Known rows, with every way that one mark hangs from another
q_923[q_460[q_714[q_84 q_509 q_892 q_925]]]: [  5.8 -41.8 -53.9  17.6   5.0  13.7 -15.2   1.6   8.5  -3.0 -29.4 -18.6
 -28.4  -9.9 -59.6  15.2 -17.1   4.9  10.4   0.7   5.9   9.5]
q_470[q_714[q_420]]: [ -5.5  -1.6   4.5  14.8 -14.0   3.0  -7.5 -14.4   7.5 -21.6  -7.1  -3.7
   1.4   8.1   0.3   6.2   2.4  -8.6   2.1  -8.8  -1.7  -7.0]
q_714[q_420 q_509[q_923[q_460]]]: [ -1.8 -28.6 -17.6   8.7   0.9  -2.6 -14.2  -6.7   9.3 -30.6  -3.3 -11.5
  -2.5  -7.3 -16.0  -5.5  -5.6  -1.4 -21.1   2.4 -19.0  -9.3]
q_420[q_714[q_84]]: [ -8.5  -1.0  -8.1  -4.4  -0.7   9.3 -10.9  10.5  -2.5   2.7 -11.6 -11.4
   5.8   9.5 -16.7  10.1  11.1   6.6  19.2  -3.5  13.9   7.3]
q_925[q_714[q_460 q_509[q_923] q_892]]: [ -7.8 -46.3 -38.1  14.0  -2.0   1.8 -23.0 -17.9  30.1 -32.8 -10.8 -16.6
 -34.4 -10.1 -45.5  -2.3   1.8   5.4   4.1   6.7  -8.8   0.1]
q_509[q_923[q_460[q_714[q_84]]]]: [ 11.5  -7.0 -20.5   5.8  17.4  13.0 -14.3   5.4   6.2 -21.1 -16.0 -16.0
  11.4   2.1 -35.6  -3.3   2.2  11.8   2.8   1.0  -8.9  -8.2]
q_460[q_714]: [  9.9   3.1 -11.8   4.9   2.9   2.4  -4.8   4.1   9.9  -4.9  -5.6   0.8
   7.9   5.6  -6.6   3.7   3.7   8.9   6.8   0.3   2.1   5.6]
q_892[q_714[q_84 q_460 q_925]]: [ -4.4 -34.0 -33.4   7.6   4.1 -12.3 -14.3  -5.0   1.3  10.8 -11.6 -20.7
 -24.9  -4.3 -38.4   7.3  -4.8 -13.5  -1.0  -5.1   1.7  21.3]
q_420[q_714[q_460 q_509 q_925]]: [-24.3 -31.8 -38.2  -2.1  -9.8 -12.2 -18.5 -18.7  23.4  11.4  -4.0   3.4
 -25.1  -9.2 -24.5   9.4  -1.8  -6.0  -7.4  -2.0  10.5  27.7]
q_420[q_714]: [-9.6  8.7  2.3 -8.7 -2.9  0.6 -4.6  3.5  2.4  8.3 -2.9  6.6 11.8 12.2
 -3.8  7.0 11.8  3.0  8.1 -3.9 10.6  5.9]
q_470[q_714[q_460 q_892]]: [  0.1 -23.4 -20.4  17.3 -11.4   0.7  -9.2 -15.6   0.7 -21.6 -14.0  -4.4
 -15.4   3.3 -29.7  10.5  -3.1 -12.4  12.3 -11.0  -9.2  -4.4]
q_714[q_420 q_460 q_892 q_925]: [ 14.6 -50.4 -29.9  29.2 -13.5 -19.0 -17.6 -18.6  11.0  -6.6  -8.1  -8.1
 -27.2 -30.4 -28.7  24.2 -12.2  -9.9  -0.5  -9.4  -1.7   3.9]
q_470[q_714[q_84 q_509[q_923] q_892]]: [-10.1 -30.5 -41.5  15.9   6.8  24.5 -24.0   4.7  20.2 -41.1 -30.6 -27.4
 -30.2  15.8 -47.4   5.2   1.0  -5.4  11.9  -1.8  -6.2  -4.9]
q_420[q_714[q_925]]: [-14.7   1.8  -4.1  -5.4  -0.8  -3.7  -9.8 -10.6  15.4  22.2  -7.5  13.2
  -3.5  -0.3 -11.6  11.4   6.5  -2.6  -1.5  -5.4  20.5  14.8]
q_892[q_714[q_460]]: [  2.4 -17.7 -16.9   1.3  -0.9 -17.2  -3.4  -0.6  -8.8   2.8   1.0  -8.9
  -1.9   9.9 -18.1  -0.9   1.3 -10.1  -4.5  -3.7 -12.5  12.4]
q_420[q_714[q_84 q_460 q_509 q_892 q_925]]: [-13.0 -56.2 -58.9  11.9  -7.3  -0.8 -26.8  -4.2  13.2  -2.1 -21.9 -18.2
 -41.6 -10.7 -56.4  23.5  -4.6  -3.2  15.7  -6.3  13.8  23.6]
q_714[q_84 q_420 q_460 q_509 q_892 q_925]: [  5.2 -75.0 -60.5  32.6 -13.6  -9.2 -26.6  -9.2  12.7 -23.9 -15.7 -31.8
 -51.3 -31.3 -46.4  24.9 -18.0  -6.7   7.5  -4.9   1.2  13.7]
q_420[q_714[q_509 q_892 q_925]]: [-14.5 -27.4 -34.8   3.7  -4.4   3.2 -15.8  -2.7  19.8  11.1 -20.0   2.0
 -28.3   2.1 -33.6  19.4  -1.1  -4.4   5.1  -2.3  17.3  19.0]
q_714[q_509]: [-10.2 -16.2 -20.7  -0.4  -2.7   2.2  -4.0   1.6   7.2  -8.7  -1.3  -5.3
 -15.5   1.9  -5.1  -3.1  -4.6   0.7  -4.5   5.7  -2.0   8.3]
q_509[q_923[q_460[q_714]]]: [ 11.2   1.8 -10.4   1.8  15.2   3.7  -9.0  -3.0   9.1 -12.5  -8.3   0.5
  19.7   4.8 -22.5  -6.3   3.5   8.3  -7.7   1.1 -13.5  -8.2]
q_714[q_420 q_460 q_509 q_892 q_925]: [  4.7 -65.5 -51.2  29.0 -16.5 -17.5 -21.3 -17.8  17.3 -15.3  -9.2 -14.6
 -42.2 -29.2 -34.1  21.3 -17.9 -10.2  -5.1  -4.0  -2.8  13.3]
q_923[q_460[q_714[q_84 q_420]] q_509]: [ 12.4 -21.3 -19.5   9.7   5.5   5.2  -6.7  -1.1 -20.8  -9.5 -10.0  -6.8
  19.6  -8.8 -24.7  -0.2  -5.2   8.7  -1.5   6.3  -5.2 -15.6]

Rows
[-12.3 -46.9 -49.5   8.0 -10.3  -9.9 -21.0 -11.1  19.6   5.5 -13.8  -0.9
 -34.0  -9.5 -42.9  19.7  -3.8  -7.0   3.9  -5.0   9.5  23.0] -> q_420[q_714[q_460 q_509 q_892 q_925]]
[  1.3 -58.3 -37.0  26.6 -11.5  -5.1 -28.5 -20.0  31.7 -43.1  -9.6 -23.2
 -32.2 -17.9 -41.0   4.5  -0.3   4.3   4.5   3.0 -10.5  -3.8] -> q_925[q_714[q_420 q_460 q_509[q_923] q_892]]
[ -7.7 -61.1 -49.7  23.0 -12.3 -11.0 -24.6 -15.6  17.4 -17.8  -5.5 -28.6
 -42.3 -31.5 -28.9  13.8 -15.3  -5.7  -3.9  -2.0   2.4  18.1] -> q_714[q_84 q_420 q_460 q_509 q_925]
[-13.8 -25.1 -28.0   2.6  -3.9  -5.7 -20.7 -11.6  12.7  12.4  -9.0  -9.2
 -18.0 -14.1 -32.5  15.3   2.5  -2.5   9.8  -6.9  16.4  19.1] -> q_420[q_714[q_84 q_460 q_925]]
[  4.8 -57.6 -51.1  28.2   3.8   4.1 -32.5   1.4  28.2 -30.9 -25.6 -30.3
 -42.7 -18.0 -44.3  18.8  -8.7  -3.5  -0.3  -1.2   1.5   4.7] -> q_714[q_84 q_420 q_509[q_923] q_892 q_925]
[ -3.9 -14.0 -19.3   3.2   9.7  -0.1  -9.6   4.3   0.7  16.6 -16.7 -17.3
 -18.6   6.9 -30.0   6.7  -1.9 -10.9   0.5  -2.7  10.3  18.5] -> q_892[q_714[q_84 q_925]]
[  0.9 -20.9 -36.9   5.6   3.2  13.6  -7.6   7.7  -2.4 -15.7 -13.8 -19.2
  -6.3   2.2 -32.9  -1.1  -8.6  11.6   7.6   5.9  -3.4   6.3] -> q_923[q_460[q_714[q_84 q_509]]]
[ -4.9 -21.1  -8.9  19.7 -19.1  -9.5 -12.5 -24.4   7.5 -27.9  -0.4  -8.3
  -4.2  -4.3  -7.9   6.3  -0.3 -11.4   0.7 -12.2  -9.8  -2.9] -> q_470[q_714[q_420 q_460]]
[  4.2 -45.7 -32.0  20.3  -5.2 -19.4 -19.2  -7.1   0.1  -2.9 -10.0 -28.1
 -23.4 -13.5 -33.3  14.2  -5.9 -13.3  -1.5  -9.3  -0.2  17.6] -> q_892[q_714[q_84 q_420 q_460 q_925]]
[ -7.8 -42.3 -39.0  15.4  -2.2  -4.7 -18.7   3.5   9.4  -5.6 -17.2 -29.8
 -31.4   0.1 -30.0  11.0  -7.0  -9.9  -4.7  -1.2   6.6  22.9] -> q_892[q_714[q_84 q_420 q_509 q_925]]
[  9.5 -12.9 -12.0  17.6  -3.9  -7.1  -8.2 -17.6  10.5   3.1  -8.9   3.5
   5.1 -18.1 -18.3  10.7 -10.0   2.8  -8.9  -5.0   2.0   2.3] -> q_923[q_460[q_714[q_420 q_925]]]
[  9.6 -51.7 -40.8  25.1  -9.6   7.6 -16.7  14.4  -1.0 -31.0 -17.9 -35.0
 -29.2  -7.7 -32.5  19.4  -9.0   1.6  17.5  -1.2  -0.8   0.5] -> q_714[q_84 q_420 q_509 q_892]
[-11.8 -17.2 -11.0  20.9  -9.8   8.9 -18.0 -18.7  16.7 -12.5 -18.6 -15.3
 -22.5  -7.2 -18.6  14.5  -3.5  -9.9   5.0 -11.3  12.7   1.7] -> q_470[q_714[q_84 q_420 q_925]]
[-10.0 -17.1 -19.0  -3.4  10.5   3.6  -8.8  -5.3   7.9 -18.9  -4.3  -4.9
  -3.8   0.0 -21.4 -12.8  -4.4  -0.2 -19.3   6.9 -17.2  -6.4] -> q_714[q_509[q_923[q_460]]]
[ -4.8 -30.3 -39.2   5.1  -3.4  13.7 -17.3  19.4  -1.7 -10.7 -23.5 -19.9
 -18.9  10.7 -40.8  17.6   4.4   5.3  26.1  -0.8  11.2  10.0] -> q_420[q_714[q_84 q_509 q_892]]
[  0.4 -64.7 -43.2  30.3 -20.4   2.7 -23.0 -11.0  12.1 -36.9 -13.7 -39.7
 -42.7 -21.7 -47.0  13.3  -6.4   8.7  24.8   1.5   1.2   1.8] -> q_925[q_714[q_84 q_420 q_460 q_509 q_892]]
[  4.3  -0.7 -11.3  -6.0  12.4   3.3   5.3  -6.7 -16.5  12.7  -5.2  17.0
  25.1   0.4 -16.7 -11.4  -4.4   5.7 -11.8  10.0  -7.6 -12.1] -> q_923[q_460[q_714] q_509]
[ -5.6 -60.2 -52.9  19.4  -7.2 -16.6 -24.0  -6.1   7.8 -11.9 -10.8 -32.6
 -39.2 -12.3 -40.1  11.8 -10.6 -12.7  -5.6  -3.0  -2.1  27.1] -> q_892[q_714[q_84 q_420 q_460 q_509 q_925]]
[ 13.8 -52.4 -59.5  33.4  -5.8   5.5 -26.3   5.2  22.9 -22.5 -28.4 -26.8
 -35.2 -15.1 -44.7  27.9 -11.5   6.9  14.9  -2.0  11.2  16.3] -> q_460[q_714[q_84 q_420 q_509 q_892 q_925]]
[-21.9 -15.7 -24.7   2.9   8.7  22.4 -16.5  -9.3   8.2 -33.2 -20.0 -20.5
 -14.3  13.6 -38.7 -10.9  -1.7  -5.8  -3.2   0.1 -13.1  -9.7] -> q_470[q_714[q_84 q_509[q_923[q_460]]]]
[ 23.0 -37.8 -39.0  33.6  -2.7   3.7 -21.3   4.2  16.5 -11.7 -27.6 -22.3
 -19.6 -15.8 -40.6  30.5  -6.7   6.0  18.8  -8.0  13.4   8.6] -> q_460[q_714[q_84 q_420 q_892 q_925]]
[ -2.5 -39.6 -38.9  12.3  -5.1  -3.2 -22.5  -4.1   7.5   8.7 -20.6 -12.3
 -26.6 -13.1 -50.0  27.0  -0.6  -3.7  20.1 -10.0  15.3  14.5] -> q_420[q_714[q_84 q_460 q_892 q_925]]
[ 20.2 -11.3 -17.4  11.8   2.7   6.1  -1.2   4.2  -9.7  -4.9 -17.3   0.2
   9.9   3.3 -34.1   9.7  -5.1   7.3  12.0  -3.5  -7.3  -6.8] -> q_923[q_460[q_714[q_892]]]
[  1.9 -47.7 -33.3  25.8  -2.7  14.6 -29.0  -1.2  25.7 -46.0 -22.9 -38.2
 -33.1 -10.7 -44.0   6.9   2.7  11.1  17.5   5.2   1.4  -7.8] -> q_925[q_714[q_84 q_420 q_509[q_923] q_892]]
[  2.0 -49.3 -35.7  35.1 -15.8  -0.3 -24.4 -21.9  12.1 -22.7 -23.7 -23.4
 -36.5 -16.7 -45.6  26.1  -9.5 -14.7  15.0 -16.5   3.0   2.0] -> q_470[q_714[q_84 q_420 q_460 q_892 q_925]]
[  0.9 -55.2 -46.8  17.3  -9.6 -13.9 -18.2   6.2  -5.8 -28.9  -6.3 -39.2
 -23.6  -0.2 -32.4   6.4  -4.6  -7.6   2.3  -2.1 -11.5  18.4] -> q_892[q_714[q_84 q_420 q_460 q_509]]
[ -6.1 -33.1 -33.3  11.6   7.2 -12.4 -23.7  -4.9  28.1 -13.8 -12.5 -13.7
 -21.7   4.1 -23.5   2.2  -0.3 -13.4 -25.9  -0.1  -5.7  18.4] -> q_892[q_714[q_420 q_509[q_923] q_925]]
[  1.2 -29.6 -32.2  16.1  -6.6  -3.6 -12.5 -16.0  17.2  -5.8 -10.4  -2.4
  -9.7 -15.4 -23.9   8.3 -13.2   2.5 -13.8  -0.9   1.2  11.1] -> q_923[q_460[q_714[q_420 q_509 q_925]]]
[ -7.2 -44.0 -45.2   7.3  -5.4  -1.6 -14.8  -0.4   2.7 -19.5  -2.9 -27.4
 -31.1 -12.9 -27.3   1.1  -8.7   0.3   5.3   3.2  -6.0  13.8] -> q_714[q_84 q_460 q_509]
